Every row comes from one small tree of marks. The marks that hang from a mark follow it in brackets, in alphabetical order. Every link used is in the known rows. Which tree was each row made from?
Known rows:
tase[mikeda sinute]: [-2.836 -6.587 -2.168  1.317  2.005 -1.563 -5.913  1.720 -1.380 -1.864
 -3.710 -1.478 -1.913 -2.640 -2.187 -1.676  0.726 -4.950 -0.025 -2.128
 -1.356 -0.533 -0.024 -4.377]
bazo[dilaz fazun[sinute[lezig tase]]]: [-5.086 -5.386  0.308  0.410  0.275  1.299 -2.357  1.205 -2.804 -0.226
 -1.981 -4.261  0.894  0.306 -3.234 -4.909 -3.580 -4.853 -1.105  0.284
 -2.393 -1.368  0.988  0.487]
tase[mikeda sinute[fazun[bazo]]]: [-2.565 -5.798 -1.131  1.316  2.596 -1.984 -4.335 -0.597 -1.796 -1.665
 -2.818 -1.084 -3.152 -1.994 -3.475 -3.827 -0.928 -5.320  0.532 -3.099
 -3.350  1.736 -0.424 -5.219]
bazo[dilaz fazun[sinute[tase]]]: [-5.327 -7.314  0.612  0.535  0.086  0.386 -2.293  1.556 -2.394 -0.728
 -1.586 -4.218  1.637  0.004 -4.238 -3.495 -2.901 -4.924 -0.637 -0.146
 -1.936 -1.203  1.979 -1.228]
tase[mikeda sinute[fazun[bazo] gemaz lezig[kuda]]]: [-2.131 -3.061 -2.419  0.781  3.755 -2.415 -4.379 -1.066 -2.679 -0.478
 -2.056 -0.573 -5.075  0.186 -2.326 -5.252 -2.248 -3.626  1.162 -3.322
 -3.722  1.946 -0.939 -1.729]
sumibi[befam[gemaz] sinute[lezig tase] tolude]: [-8.260 -0.653  0.233  1.482  0.294 -2.209 -5.003 -4.715 -0.770  0.012
 -1.191 -2.846 -2.936 -2.061  1.827 -2.310 -1.485 -3.371  1.583 -5.910
  1.820  1.088 -3.113  3.671]
lezig[sinute[fazun[bazo] tase]]: [-5.038 -5.415  0.215  0.935  1.167 -1.018 -3.335 -0.472 -2.199  0.057
 -1.023 -1.546 -3.447 -0.703 -2.046 -3.104 -2.435 -3.469  0.141 -0.461
 -0.144  0.491 -0.451 -0.637]
bazo[dilaz fazun[sinute[lezig[kuda] tase]]]: [-5.052 -5.061  0.241  0.126  0.463  0.630 -2.400  2.170 -3.288 -0.161
 -1.564 -4.343  0.543 -0.088 -2.492 -5.036 -3.816 -3.516 -0.303 -0.552
 -2.509 -0.832  1.390  1.340]
sinute[fazun[bazo] gemaz[befam] lezig tase]: [-3.825  0.395 -0.480  0.535  0.855 -1.526 -2.702 -3.751 -2.392  1.970
  0.658 -1.675 -5.066  2.753 -2.964 -5.021 -6.077 -3.768  1.179 -0.196
 -3.844  2.938 -2.752  3.436]
fazun[bazo[dilaz] sinute[lezig]]: [-4.912 -6.695  2.264  2.621  0.452  1.380 -4.407  0.611 -2.712 -0.784
 -3.855 -1.561 -0.832 -1.182  0.184 -1.383 -2.532 -4.942 -1.879 -3.134
 -2.440  1.083  2.585 -1.013]
tase[mikeda sinute[fazun]]: [-2.635 -5.011 -2.839  1.501  2.488 -1.954 -4.927  0.951 -1.784 -1.586
 -3.027 -1.577 -2.193 -1.794 -3.781 -3.725 -0.709 -4.760  0.672 -2.111
 -3.027 -0.635 -0.499 -4.663]
sumibi[befam sinute[fazun gemaz tase[mikeda]] tolude]: [-6.115 -0.840 -4.179  2.206  0.387 -5.198 -3.603 -5.345 -1.826 -0.078
  1.349 -2.021 -3.305 -0.511 -3.616 -3.679 -2.861 -4.147  2.540 -5.121
 -0.298  0.489 -1.842  0.491]
kuda[lezig[sinute[fazun[bazo]]]]: [-5.402 -5.486  0.082  2.971 -0.027 -1.665 -3.977  0.934 -3.953  0.128
 -3.053 -1.742 -2.112 -1.745 -0.800 -2.767 -0.681 -3.257 -1.629  1.005
 -3.594  0.801  1.197 -2.698]
sinute[fazun[bazo] gemaz[befam] lezig[kuda] tase]: [-3.838  0.560 -0.885  0.138  1.170 -2.186 -2.880 -2.616 -3.003  2.060
  1.308 -2.008 -5.477  2.106 -2.474 -5.264 -6.663 -2.305  2.201 -0.907
 -3.912  3.509 -2.275  4.563]
sinute[gemaz lezig]: [-5.302 -3.905 -1.139  0.764  0.680 -0.625 -4.984 -0.498 -2.166  0.571
 -2.451 -1.563 -3.563 -0.029 -1.238 -1.000 -1.504 -2.825  0.721  0.347
 -2.953 -1.723  0.376  1.540]
lezig[kuda sinute[fazun[bazo[dilaz]] tase]]: [-5.174 -5.323 -0.350  1.349  1.274 -1.008 -2.532  1.588 -3.249  0.108
 -0.151 -2.426 -2.203 -0.824 -1.972 -2.897 -3.861 -2.277  1.241 -2.102
 -0.544  1.559  1.113  0.084]
sinute[gemaz tase]: [-5.294 -5.916 -0.848  0.830  0.692 -1.903 -4.698 -0.336 -1.707  0.414
 -0.191 -1.441 -3.283  0.759 -2.740 -1.444 -2.684 -3.237  1.262  0.203
  0.304 -1.771 -0.558  1.541]
sumibi[befam sinute[gemaz lezig]]: [-6.613 -1.202 -2.418  1.102 -0.266 -1.460 -4.919 -3.226 -2.043 -0.225
 -3.181 -1.298 -3.089 -0.764 -0.363 -0.434 -1.032 -2.441  0.901 -2.333
 -1.100 -0.356 -1.472  1.573]
lezig[kuda sinute[fazun[bazo[dilaz]] gemaz[befam]]]: [-4.277 -3.068 -1.513  1.035  1.193 -1.473 -2.517  0.819 -2.879  0.875
 -1.311 -2.492 -1.736  0.968 -3.000 -0.330 -3.379 -2.030  1.749 -2.060
 -3.706  3.170  2.907 -0.168]
sumibi[sinute[fazun gemaz[befam]]]: [-4.802 -2.352 -2.483  1.432 -0.293 -1.071 -3.840 -2.375 -1.814  0.837
 -2.287 -1.566 -2.111  0.375 -4.125 -0.978 -1.520 -3.228  2.025 -2.675
 -3.064 -0.776 -0.910 -0.846]
lezig[kuda sinute[fazun gemaz[befam] tase[mikeda]]]: [-2.131 -1.026 -4.390  0.295  2.223 -3.507 -4.089  1.676 -2.453  1.068
  0.823 -1.754 -3.215  0.823 -4.162 -4.020 -3.812 -2.374  1.881 -0.529
 -2.402  1.211  0.270  1.004]
kuda[lezig[sinute[fazun[bazo] gemaz]]]: [-5.173 -5.236 -0.577  2.848  0.699 -2.341 -3.781  0.095 -3.942  0.608
 -2.666 -1.107 -2.675  0.306 -1.569 -2.657 -0.966 -3.038 -1.335  1.284
 -3.495  0.606  1.445 -2.149]
fazun[bazo[dilaz]]: [-5.852 -8.235  1.781  1.924 -0.416  0.104 -2.806 -0.200 -2.027 -1.030
 -2.042 -2.876 -1.097 -2.765 -1.758  1.034 -1.904 -4.387  0.359 -2.335
 -3.096  1.911  2.485 -2.451]
sinute[gemaz]: [-5.582 -6.339 -0.931  0.865  0.398 -1.758 -4.906  0.086 -1.544  0.007
 -2.030 -1.517 -2.625 -0.560 -2.476  0.532 -0.973 -2.962  1.264  0.061
 -2.326 -1.632  1.625 -0.676]
tase[mikeda]: [-3.547 -6.359 -1.943  1.156  0.562 -1.944 -5.218  1.202 -1.465 -1.356
 -1.589 -2.051 -2.271 -4.339 -2.855 -0.811 -0.451 -4.468  0.679 -0.624
 -4.431 -0.532  1.488 -3.061]

Write each row's tree:
[-4.727 -6.503  1.575  2.559  1.108  0.644 -4.272 -0.366 -2.617 -0.314
 -3.380 -0.811 -1.409  1.185 -0.779 -1.295 -2.774 -4.531 -1.478 -2.888
 -2.190  0.855  2.899 -0.294]	fazun[bazo[dilaz] sinute[gemaz lezig]]
[-5.505 -6.077  0.041  1.907  0.852 -1.130 -2.224 -2.099 -2.237 -0.124
 -0.666 -1.929 -2.178  0.746 -4.498 -0.966 -3.644 -4.125  1.768 -1.772
 -4.660  1.258  2.213 -1.993]	sinute[fazun[bazo[dilaz]] gemaz]
[-2.354 -2.679 -3.772  0.134  1.866 -3.100 -4.877  2.481 -2.177  0.681
  0.253 -1.730 -3.169  0.062 -2.238 -1.937 -2.341 -2.470  1.029 -0.459
 -0.688  1.405  0.623  1.419]	lezig[kuda sinute[gemaz[befam] tase[mikeda]]]
[-3.672 -5.208  1.629  1.269  0.833 -1.696 -4.964 -1.106 -1.698  0.564
 -1.277 -0.420 -2.517  1.876 -1.687 -2.125 -3.519 -4.558 -0.754 -2.166
 -0.242  2.307  0.607  1.085]	fazun[bazo sinute[gemaz[befam] tase]]
[-4.301 -2.966 -1.435  0.601  0.150 -2.035 -4.452 -0.542 -1.581  1.166
  0.081 -2.097 -2.713  1.600 -3.195 -1.182 -3.650 -3.390  1.274  0.456
 -1.008  0.369 -0.851  2.408]	sinute[gemaz[befam] tase]
[-3.383 -3.503 -1.856  0.933  1.011 -1.017 -5.076  0.397 -2.086 -0.154
 -0.159 -1.801 -3.962 -2.322 -1.597 -4.447 -2.902 -4.379 -0.156  0.087
 -2.334 -0.613 -1.712  1.136]	sinute[lezig tase[mikeda]]
[-2.008  1.494 -3.876  0.862  1.757 -2.255 -3.850 -1.884 -2.055  1.585
  1.261 -1.686 -4.394  1.767 -4.719 -6.140 -5.912 -4.391  1.219  0.681
 -5.216  1.030 -2.486  2.273]	sinute[fazun gemaz[befam] lezig tase[mikeda]]
[-2.234 -3.095 -3.371  0.584  1.478 -2.207 -4.881  1.232 -1.404  0.446
 -0.437 -1.606 -2.584  0.767 -3.099 -1.648 -1.953 -4.035 -0.040  0.473
 -0.466  0.655  0.343  0.153]	lezig[sinute[gemaz[befam] tase[mikeda]]]
[-3.727 -5.439  1.599  1.489  0.619 -1.383 -5.254 -0.819 -1.739  0.118
 -3.053 -0.538 -1.897  0.689 -1.470 -0.146 -1.969 -4.352 -0.673 -2.340
 -2.605  2.220  2.586 -0.737]	fazun[bazo sinute[gemaz[befam]]]
[-2.784 -1.599 -3.677  2.777  0.904 -3.294 -4.384  1.335 -3.628  1.114
 -0.463 -1.577 -2.209  1.201 -3.282 -4.982 -2.967 -4.041 -1.288  2.307
 -3.606  0.779 -0.411 -0.708]	kuda[lezig[sinute[fazun gemaz[befam] tase[mikeda]]]]
[-1.285  0.335 -4.413  0.636  3.090 -2.429 -4.822  0.408 -2.612  0.407
 -2.201 -1.626 -3.508  1.055 -3.126 -4.797 -2.854 -3.316  1.618 -2.110
 -4.723  1.500 -1.390 -0.520]	tase[mikeda sinute[fazun gemaz[befam] lezig[kuda]]]
[-1.928  1.863 -4.264  0.306  1.852 -2.992 -3.896 -0.666 -2.850  1.542
  1.944 -1.937 -4.770  1.139 -4.098 -6.491 -6.169 -2.933  2.285 -0.084
 -5.385  1.601 -2.092  3.300]	sinute[fazun gemaz[befam] lezig[kuda] tase[mikeda]]
[-5.183 -3.667 -1.540  0.362  0.873 -1.312 -5.033  0.702 -2.844  0.763
 -1.874 -1.676 -3.994 -0.585 -0.465 -1.220 -2.068 -1.246  1.718 -0.454
 -3.093 -1.092  0.818  2.616]	sinute[gemaz lezig[kuda]]
[-8.351 -1.136  0.297  1.580  0.146 -1.891 -5.181 -4.375 -0.623 -0.407
 -2.968 -3.064 -2.361 -3.061  1.944 -0.440  0.160 -3.083  1.754 -6.174
 -0.570  1.140 -1.168  1.809]	sumibi[befam[gemaz] sinute[lezig] tolude]
[-4.730 -3.451 -1.824  1.280 -0.365 -1.128 -4.512 -1.726 -1.688  0.820
 -1.185 -1.446 -2.441  0.722 -2.605 -0.797 -1.526 -3.617  1.124 -2.577
  0.970 -0.632 -2.392  1.398]	sumibi[sinute[gemaz[befam] tase]]
[-5.269 -3.244 -0.665  0.512  0.355 -0.891 -5.023  1.333 -3.027  0.536
 -0.522 -2.315 -3.906 -1.847  0.139 -3.536 -3.350 -1.662  1.226 -0.363
 -0.756 -0.866 -1.608  3.836]	sinute[lezig[kuda] tase]
[-4.692 -4.685  0.582 -0.666  0.593 -0.020 -3.473  0.388 -2.418 -0.002
 -2.323 -3.212 -1.394 -0.285 -2.294 -5.585 -2.250 -4.033 -0.864  1.050
 -2.133 -1.619 -0.286  1.176]	bazo[fazun[sinute[lezig tase]]]
[-5.109 -5.859 -1.940  0.391  1.331 -1.739 -5.097  2.925 -2.575  0.187
 -2.557 -1.415 -2.625 -0.621 -0.804  0.856 -0.041 -0.811  1.286 -0.576
 -0.353 -1.309  2.773  0.380]	lezig[kuda sinute[gemaz]]
[-3.180 -2.865 -1.691  1.814  2.213 -1.244 -2.166 -2.895 -2.430  0.416
  1.651 -1.383 -4.218  1.391 -4.512 -6.030 -6.005 -5.262  0.766 -1.394
 -4.369  1.998 -0.936  0.272]	sinute[fazun[bazo[dilaz]] gemaz lezig tase[mikeda]]
[-3.865 -3.494  0.748  1.962  0.867 -0.087 -4.138  0.506 -3.055  0.415
 -2.676 -1.757 -1.131  1.290 -0.342 -1.099 -3.985 -3.550 -0.454 -3.423
 -3.620  3.325  2.956  1.552]	fazun[bazo[dilaz] sinute[gemaz[befam] lezig[kuda]]]
[-4.829 -6.798  0.107 -0.802  0.757 -1.240 -3.596  0.308 -1.823 -0.368
 -3.050 -2.641 -0.634  0.319 -3.988 -2.300 -0.464 -3.914  0.048  0.605
 -3.535 -1.944  2.747 -1.525]	bazo[fazun[sinute[gemaz]]]
[-5.117 -5.787  0.304  0.550 -0.005  1.457 -2.505  1.286 -2.696 -0.653
 -3.607 -4.377  1.357 -0.778 -2.873 -3.143 -2.051 -4.518 -1.033 -0.030
 -4.509 -1.215  2.681 -1.042]	bazo[dilaz fazun[sinute[lezig]]]
[-2.380 -2.390 -3.343  0.891  2.980 -1.592 -5.280  1.539 -2.795 -0.799
 -2.885 -1.593 -3.391 -1.895 -2.009 -5.445 -1.885 -3.181  1.143 -2.498
 -3.874 -0.188 -1.272 -1.898]	tase[mikeda sinute[fazun lezig[kuda]]]
[-2.623 -4.692 -1.782  0.299  0.983 -1.050 -2.157  0.937 -1.895 -0.128
 -0.289 -3.831  1.253  1.656 -6.072 -4.030 -3.862 -5.987 -0.460 -0.083
 -3.935  0.818  2.133 -1.124]	bazo[dilaz fazun[sinute[gemaz[befam] tase[mikeda]]]]
[-4.344 -1.767 -2.369  2.524  0.301 -2.544 -4.264  1.330 -3.900  1.791
 -1.267 -1.896 -1.829  2.087 -2.446 -4.015 -3.029 -3.110 -1.125  2.498
 -2.195  0.051 -0.720  0.567]	kuda[lezig[sinute[fazun gemaz[befam] tase]]]
[-4.057 -0.163 -0.714  1.473  0.749 -0.539 -1.794 -3.015 -2.672  1.902
  0.872 -2.478 -3.354  3.224 -3.835 -4.548 -7.110 -4.437  1.135 -0.715
 -3.990  3.214 -1.757  2.936]	sinute[fazun[bazo[dilaz]] gemaz[befam] lezig tase]
[-4.027  0.135 -0.885  0.181  0.908 -1.900 -3.121 -2.273 -3.009  1.595
 -0.651 -2.105 -4.708  0.886 -2.119 -3.172 -4.760 -2.068  2.390 -1.088
 -6.578  3.518 -0.191  2.611]	sinute[fazun[bazo] gemaz[befam] lezig[kuda]]
[-2.118 -2.609 -3.672  1.247  3.321 -1.573 -5.068 -0.396 -2.016 -0.387
 -2.943 -0.637 -3.702  0.971 -3.466 -5.107 -1.633 -4.465  0.615 -1.383
 -3.421 -0.947 -1.385 -2.299]	tase[mikeda sinute[fazun gemaz lezig]]
[-3.343 -2.967 -2.372  0.601  1.215 -1.605 -5.027  1.451 -2.695 -0.120
  0.352 -2.019 -4.413 -3.014 -0.878 -4.718 -3.273 -2.861  0.930 -0.767
 -2.411  0.042 -1.308  2.322]	sinute[lezig[kuda] tase[mikeda]]
[-3.078 -4.767 -1.526  0.535  2.195 -2.658 -3.581  1.224 -2.724 -0.314
  0.544 -1.398 -4.147 -2.280 -2.327 -4.417 -2.730 -2.718  1.104 -1.586
 -1.856  2.159  0.379 -0.909]	lezig[kuda sinute[fazun[bazo] tase[mikeda]]]
[-5.388 -4.785 -1.344  2.889 -0.090 -1.723 -4.604  2.537 -4.091  0.340
 -3.394 -2.094 -1.117 -1.579 -1.456 -2.723 -0.551 -2.804 -1.390  2.012
 -3.375 -1.304  1.138 -2.347]	kuda[lezig[sinute[fazun]]]
[-4.361 -0.817 -0.655  1.580  0.493 -0.308 -2.052 -2.765 -2.515  1.377
 -0.983 -2.815 -2.713  1.964 -3.511 -2.443 -5.292 -4.309  1.127 -1.011
 -6.528  3.229  0.429  0.990]	sinute[fazun[bazo[dilaz]] gemaz[befam] lezig]
[-2.763 -4.317 -0.823  1.879  1.543 -0.595 -6.373  1.647 -2.259 -0.465
 -1.951 -0.650 -2.345 -1.304 -1.098 -4.977 -2.770 -4.806 -1.691 -1.077
 -1.099 -1.502 -0.264  0.420]	fazun[sinute[lezig tase[mikeda]]]
